What can hang from each mark:
Q652: Q78
Q672: Q550
Q77: Q672
Q396: Q550
Q574: Q550
Q78: Q396 Q550
Q835: Q550
Q974: Q77 Q835
Q550: Q372 Q396 Q672 Q835

Every row comes from one small tree of marks. Brackets hold a mark, then the marks that hang from it, in the order of their numbers. Every link used is in the known rows. Which tree was each row made from?
Known rows:
{Q974 Q835}: -10 -5 2 -3 4 -20 8 -5 1 -6 -2 5 1 -7 -7 4 -6 -11 -10 -2 4 22 0 -3 -6 4 18 14 2 -14 4 12 -1 -3 7 -5 -4 4 3 -2 -1 19 -2 7 -6 2 -13 -1
{Q574 Q550}: -8 -11 11 0 5 1 0 4 5 -4 17 2 -2 -10 1 -1 -15 -6 -14 -6 5 7 -10 6 -1 -16 1 5 11 1 3 3 -11 -4 3 -8 -11 3 0 10 -8 5 5 5 3 4 -14 2
{Q550 Q372}: -1 -6 4 5 3 6 3 -11 11 -11 15 2 1 -5 -2 -1 -3 2 -7 -3 0 2 -7 6 -2 2 15 5 5 -1 -3 4 -6 0 8 1 -4 -4 -4 6 -5 9 -7 7 5 1 1 -5
{Q835 Q550}: -15 -12 1 -4 -3 -3 2 -5 -5 -2 -5 5 -11 -2 -4 3 -5 -3 -12 -9 -4 -1 -4 0 -6 -8 3 10 9 4 10 9 -11 9 18 0 -8 11 10 0 -4 1 -11 17 -14 1 -8 -5
{Q396 {Q550 Q672 Q835}}: 7 -2 -8 -13 -7 3 -9 5 -11 -8 -20 -13 -2 -1 9 -3 2 13 1 5 -8 8 2 -2 4 -4 -1 -9 1 10 14 8 4 -1 -8 6 5 3 10 -1 4 -7 23 -16 0 6 8 -9
{Q396 {Q550 Q372 Q672}}: 14 -5 -10 -8 -9 15 -2 -12 -1 -8 6 -14 6 -4 2 0 -2 9 0 11 -19 7 3 10 10 1 9 -3 2 0 8 2 6 -1 3 2 -5 4 -9 4 -10 4 2 -6 7 -2 14 -4
{Q550 Q372 Q672}: 6 -5 -6 -3 -2 15 -9 -15 5 -10 6 9 -8 -5 0 0 -2 6 -2 4 -7 5 -6 8 -1 14 13 0 9 6 0 4 4 -5 9 3 -3 1 3 4 -11 11 2 3 6 6 8 -2
{Q77 {Q672 {Q550 Q396 Q835}}}: -18 -5 15 3 0 -11 -4 24 4 6 -4 11 7 5 -12 -8 24 3 15 -11 25 -18 4 7 -6 -7 -11 5 -5 -7 1 -5 -10 -7 -17 -1 1 1 23 1 11 -11 8 5 -13 11 -20 -8
{Q396 {Q550 Q835}}: -1 -5 1 -6 -10 -1 4 10 -5 -8 -10 -19 6 1 5 -3 2 9 -2 -3 2 5 0 -1 4 -13 4 -5 -2 3 11 8 -3 6 -8 1 6 -2 6 0 10 -8 13 -15 -1 -2 0 -11
{Q652 {Q78 Q396 {Q550 Q372 Q672}}}: 26 16 -5 10 12 7 2 -15 -4 16 3 -3 -5 -6 11 6 -29 -12 -5 19 -19 10 -7 -15 2 21 0 -7 7 0 -6 4 21 3 4 2 2 -9 -24 -4 -5 2 3 -11 14 -10 25 18
{Q974 Q77 {Q835 {Q550 Q396 Q672}}}: -7 -3 -22 -15 1 -19 0 -2 -9 10 -13 1 -9 1 -11 10 3 -12 -2 -4 -4 6 15 1 5 -7 -17 7 -6 -10 3 -7 2 -4 6 -7 -12 14 3 -7 -8 5 -15 16 -14 2 -19 6
{Q550 Q372 Q396 Q672 Q835}: 3 2 -2 -2 -5 12 -12 0 -4 -9 1 4 -4 11 2 -4 17 16 8 6 2 -7 1 10 -4 8 1 -10 -1 18 -3 -7 -10 0 -5 6 5 -8 7 -1 -4 -7 -5 -4 6 8 6 -5
{Q974 {Q77 Q672} Q835}: -6 -13 -3 2 17 -34 8 1 19 -7 1 -5 6 -19 -14 9 1 -22 -2 -7 5 9 4 -5 3 -11 -11 9 -8 -41 -9 3 7 -9 -9 -18 -7 6 5 3 11 22 3 12 -3 8 -32 -10
{Q78 {Q396 Q550}}: -3 8 1 -4 0 0 19 3 -5 3 1 -19 4 -5 -1 -10 -20 -19 -11 3 0 7 -11 -6 8 -5 6 -5 0 -2 11 5 12 10 -6 -1 6 5 -7 6 5 7 12 -10 -12 -13 0 2
{Q672 {Q550 Q372 Q396 Q835}}: -11 2 11 3 -7 5 0 11 3 0 7 18 8 14 -2 -10 22 16 16 -6 19 -17 8 9 -3 0 4 6 -2 11 -5 -7 -13 -9 -6 6 2 -2 1 2 0 -9 -7 0 0 3 1 0
{Q652 Q78}: 3 -2 5 2 13 -9 8 5 -7 5 -2 -1 -6 -7 -1 8 -26 -11 -11 10 1 14 -11 -6 0 -4 4 3 11 3 7 10 -7 6 2 -1 -12 -7 -7 -5 -4 3 -2 -2 -2 -5 -9 2
{Q396 {Q550 Q372 Q672 Q835}}: 9 -5 -9 -6 -12 18 -11 -3 -3 -15 -4 -6 4 0 12 -4 9 23 9 4 -13 4 8 2 4 0 6 -9 -2 4 -1 6 3 0 -2 5 5 -2 -1 3 3 -7 9 -14 12 3 19 -8
{Q672 {Q550 Q372 Q835}}: -12 -5 10 4 -3 5 -7 3 9 -7 1 30 2 4 4 -12 18 21 15 -11 15 -8 10 0 -7 1 14 10 0 4 -9 5 -6 -12 0 5 1 -2 5 3 8 2 0 4 8 11 7 0
{Q78 Q396 {Q550 Q372 Q672 Q835}}: 15 11 -3 4 3 13 -8 -14 4 0 -9 -1 -5 -2 14 -4 0 5 2 0 -8 -1 -1 -13 -5 22 -1 -12 -1 3 -8 6 17 0 2 8 17 -9 -2 3 8 0 17 -11 9 3 25 5
{Q974 Q77 Q835}: -5 -3 -7 -5 13 -27 10 -2 8 -7 -2 -1 0 -12 -7 7 -7 -18 -10 -3 6 18 3 -4 6 -10 1 9 -2 -18 0 9 6 -9 -2 -14 -6 2 -3 3 5 25 3 5 -2 4 -22 -1
{Q574 {Q550 Q372 Q396 Q672 Q835}}: 2 -1 6 1 -7 19 -18 4 -2 -11 17 8 1 9 8 -5 9 22 11 1 3 -7 2 12 -5 -6 -5 -9 1 13 -10 -13 -14 -6 -3 0 -2 -5 -1 6 -9 -13 -3 -2 16 8 3 0
{Q672 Q550}: -17 -2 4 -2 1 -6 5 3 3 4 -4 20 -1 -4 -5 -5 -5 -1 -3 -7 14 1 2 5 -3 -1 14 14 11 4 12 12 -3 -11 1 -4 -6 8 10 1 -2 11 10 5 -12 7 -5 1
{Q835 {Q550 Q372 Q396 Q672}}: -3 -6 -8 -3 -11 15 -7 -9 -8 2 5 5 -8 10 -5 5 9 6 0 0 -12 -10 1 13 -2 4 -2 2 4 13 3 -12 -10 5 17 7 -6 9 4 -2 -17 -7 -24 16 -7 0 4 2

Write each row's tree:
3 10 -7 -7 0 9 6 -2 -8 3 -8 -11 -4 -8 0 -6 -19 -14 -10 10 -9 11 -7 -3 9 6 1 -10 3 4 14 7 17 2 -6 1 6 9 -1 0 -3 8 21 -8 -11 -6 9 5 | {Q78 {Q396 {Q550 Q672}}}
-14 -3 17 10 -4 0 -5 15 13 1 9 16 15 9 -12 -6 30 13 25 -10 19 -23 7 6 -3 -3 -6 4 -10 -9 -13 -14 -12 -9 -13 1 0 -1 9 2 11 -7 -3 11 -2 9 -11 -3 | {Q77 {Q672 {Q550 Q372 Q396 Q835}}}
-10 -8 3 2 -11 6 6 -4 -2 2 13 1 -3 11 -10 2 8 2 3 -5 -3 -15 -3 9 -1 -6 0 5 2 6 -1 -14 -19 15 15 4 -6 7 -5 0 -9 -9 -32 17 -8 -8 -6 0 | {Q835 {Q550 Q372 Q396}}
4 10 6 2 8 -2 21 9 -16 16 2 -16 4 -6 1 2 -37 -24 -9 16 -5 14 -10 -15 9 -6 2 -6 1 -2 9 2 12 12 -7 -3 -4 -1 -21 -2 3 0 4 -15 -7 -23 6 9 | {Q652 {Q78 {Q396 Q550}}}
10 7 7 6 7 10 18 2 -8 7 15 -11 13 -5 4 0 -27 -13 2 19 -11 9 -7 -12 11 -1 6 -4 -3 -3 -7 -5 13 10 -2 2 -4 -3 -36 -1 3 1 -7 -11 6 -24 15 12 | {Q652 {Q78 {Q396 {Q550 Q372}}}}
-13 -6 -8 -8 4 -29 15 3 -3 6 -4 -5 -1 2 -15 10 4 -15 -5 -9 3 2 9 1 6 -16 -14 10 -9 -14 0 -7 -3 2 4 -10 -9 10 -1 -4 -2 5 -24 17 -14 -6 -27 2 | {Q974 Q77 {Q835 {Q550 Q396}}}
10 16 -6 0 7 0 -8 -8 -3 5 -23 -3 -10 -4 11 -2 -6 -6 -12 -2 -3 5 -7 -13 -5 16 -3 -12 2 8 3 12 16 -2 -5 8 21 -5 12 0 12 0 28 -15 -2 4 19 4 | {Q78 Q396 {Q550 Q672 Q835}}
-3 -12 -8 -3 -7 14 -14 -18 -1 -7 -1 17 -12 -3 2 1 5 9 -3 -1 -15 -1 3 5 -6 7 5 7 9 2 3 3 -2 1 22 8 -7 10 3 2 -12 3 -15 19 -4 3 10 1 | {Q835 {Q550 Q372 Q672}}
-8 5 5 4 -5 5 7 4 7 6 20 13 8 12 -11 -3 11 3 8 -3 13 -14 4 16 2 0 9 13 1 7 2 -9 -12 -7 1 -1 -4 1 -6 2 -12 4 -13 7 -6 -2 -4 4 | {Q672 {Q550 Q372 Q396}}
-7 -4 -8 -9 -8 3 -6 -3 -16 10 -11 2 -14 7 -7 4 1 -4 -9 -2 -6 -5 -2 11 -3 1 -5 1 7 15 17 -4 -11 7 10 4 -4 10 17 -5 -15 -11 -12 13 -18 0 -6 1 | {Q835 {Q550 Q396 Q672}}
-2 7 -1 -9 -3 3 -11 7 -11 -3 -16 0 -11 8 -2 -3 8 6 -2 2 9 -2 -5 5 -4 3 -3 -10 3 20 12 -1 -8 0 -9 7 6 -3 20 -5 -3 -8 10 -8 -6 9 -2 -5 | {Q550 Q396 Q672 Q835}
-2 -6 7 -6 1 9 -21 4 -3 -10 -4 14 -9 -5 14 -5 -5 10 -2 -3 6 8 -2 0 -6 -10 -3 -5 10 8 2 5 -6 -10 -3 -3 -2 -2 13 8 -2 -4 20 -2 12 15 0 0 | {Q574 {Q550 Q672 Q835}}
13 16 7 8 16 -9 6 6 -12 12 -15 -8 -3 -4 13 3 -25 -12 -9 6 -1 8 -8 -25 -3 3 -3 -10 0 4 -3 10 10 11 -7 5 13 -15 -9 -6 14 -6 10 -18 4 -12 13 9 | {Q652 {Q78 Q396 {Q550 Q835}}}
8 7 11 7 2 12 10 11 -13 2 5 -4 11 -1 12 -5 -16 2 9 10 -4 8 0 -19 3 -3 0 -11 -7 0 -13 -4 8 13 -8 6 7 -11 -30 1 12 -10 -3 -17 12 -20 18 7 | {Q652 {Q78 {Q396 {Q550 Q372 Q835}}}}
20 9 -8 0 -7 6 -12 -4 2 -1 -4 -15 1 9 6 4 17 14 3 3 -7 -8 1 6 1 11 -7 -9 -3 12 0 -5 2 2 0 5 11 -9 4 -5 -3 -14 3 -15 13 0 13 -3 | {Q78 {Q550 Q372 Q396 Q672 Q835}}
4 -3 -4 -2 -2 15 -17 -8 3 -20 -6 15 -7 1 9 -3 8 20 8 -2 -3 2 0 0 -8 10 8 -6 5 6 -6 5 -5 -4 2 10 4 -5 6 4 2 3 5 -2 12 14 13 -7 | {Q550 Q372 Q672 Q835}
12 4 0 8 -5 -2 3 3 6 0 6 -22 7 9 3 4 13 11 0 -1 0 -11 -3 6 3 3 -3 -5 -4 8 -5 -7 -6 8 -1 2 9 -11 -2 -5 2 -13 -5 -13 11 -4 4 -7 | {Q78 {Q550 Q372 Q396 Q835}}
-8 -7 -10 -5 -8 -2 -1 -13 -8 2 4 15 -3 10 -6 7 14 4 5 2 -12 3 14 4 -5 9 5 10 0 -5 -1 -13 -4 2 20 4 -7 11 -3 -8 -16 3 -31 18 -4 -3 0 6 | {Q974 {Q835 {Q550 Q372 Q396 Q672}}}
30 7 -11 7 7 1 -6 -13 1 9 -1 -10 -1 -8 12 17 -18 -2 -2 18 -22 11 1 -4 7 16 2 -3 10 2 2 8 11 -1 11 -1 -9 -7 -14 -5 -12 -2 -3 -8 17 -5 19 7 | {Q652 {Q78 {Q550 Q372 Q672}}}
11 7 1 12 6 2 11 -14 11 4 15 -11 4 -5 4 2 -12 -14 -13 2 -4 -4 -9 -5 2 14 8 -2 1 -7 -9 2 14 6 7 0 12 -5 -15 6 3 9 3 -2 5 -8 13 6 | {Q78 Q396 {Q550 Q372}}
-2 -1 7 2 -3 7 2 7 0 -9 9 -2 5 13 -4 -3 18 11 6 -1 10 -12 -4 6 -6 0 4 -3 -5 11 -8 -8 -20 6 -5 5 4 -10 2 0 1 -8 -12 -4 7 -1 -4 -8 | {Q550 Q372 Q396 Q835}
-14 -12 -6 -1 5 -33 8 8 9 6 -2 -8 3 -3 -20 13 10 -19 3 -10 4 -3 8 -2 4 -18 -25 11 -15 -36 -7 -14 -1 3 -1 -13 -9 14 6 -5 5 3 -19 24 -17 0 -36 -4 | {Q974 {Q77 Q672} {Q835 {Q550 Q396}}}
-7 -10 -1 9 8 -8 -3 2 30 -1 14 11 11 -14 -11 -3 11 -4 14 -10 12 -15 8 5 9 -7 -13 11 -7 -30 -15 0 7 -20 -8 -15 -10 8 -4 8 7 16 5 16 4 11 -17 -4 | {Q974 {Q77 {Q672 {Q550 Q372}}}}
18 12 8 15 10 0 5 1 -4 8 0 -1 4 -3 15 3 -16 -5 0 6 -6 4 -3 -23 -4 10 -1 -7 -2 -3 -18 1 10 9 0 6 9 -16 -22 -3 13 -7 0 -14 17 -12 18 10 | {Q652 {Q78 Q396 {Q550 Q372 Q835}}}
4 9 3 7 9 -7 4 -1 4 5 -13 -10 -2 -2 8 -6 -6 -10 -12 -6 4 0 -9 -15 -6 8 -3 -8 0 2 0 11 11 7 -5 4 20 -8 6 1 18 -4 21 -14 -1 -2 8 2 | {Q78 Q396 {Q550 Q835}}
-19 -9 14 3 1 -12 -8 14 9 -1 -13 20 5 -4 -5 -8 13 7 15 -15 21 -8 8 -4 -9 -4 -5 9 -1 -16 -1 6 -3 -13 -13 0 1 4 23 3 18 0 16 8 -8 15 -12 -10 | {Q77 {Q672 {Q550 Q835}}}
20 7 -16 3 -5 2 -2 -12 5 5 7 -22 1 5 -1 9 4 1 -7 9 -11 -7 -3 15 5 10 1 -5 -1 10 10 -4 5 2 4 0 5 -3 -1 -5 -14 -4 -2 -6 7 -2 8 2 | {Q78 {Q550 Q372 Q396 Q672}}
-13 -2 4 1 6 -21 -3 27 15 5 -7 2 9 2 -14 -4 19 -4 17 -12 28 -20 7 5 4 -16 -28 1 -14 -14 -6 -8 -3 -13 -27 -13 1 2 16 0 16 -3 10 3 -8 10 -28 -7 | {Q974 {Q77 {Q672 {Q550 Q396 Q835}}}}
-3 0 6 -9 -1 6 -13 13 -7 -1 2 4 -6 7 4 -4 3 9 0 -2 11 -2 -4 9 -3 -13 -12 -8 5 16 3 -8 -15 -6 -8 -2 0 -3 13 3 -6 -13 10 -4 5 9 -6 3 | {Q574 {Q550 Q396 Q672 Q835}}
-19 -7 1 -6 -7 -17 12 1 -12 7 -2 4 -2 8 -12 5 4 -9 -5 -7 0 5 7 4 -5 -6 4 17 -2 -6 8 -7 -13 7 14 0 -6 13 5 -9 -6 -1 -25 18 -19 -8 -17 2 | {Q974 {Q835 {Q550 Q396}}}
9 6 -8 -3 -3 22 3 -11 -2 -1 8 -7 3 -6 5 -8 -11 -6 1 12 -14 6 -3 -1 8 10 9 -10 -1 1 0 0 20 1 1 2 7 5 -14 5 -3 6 5 -7 1 -8 20 11 | {Q78 {Q396 {Q550 Q372 Q672}}}
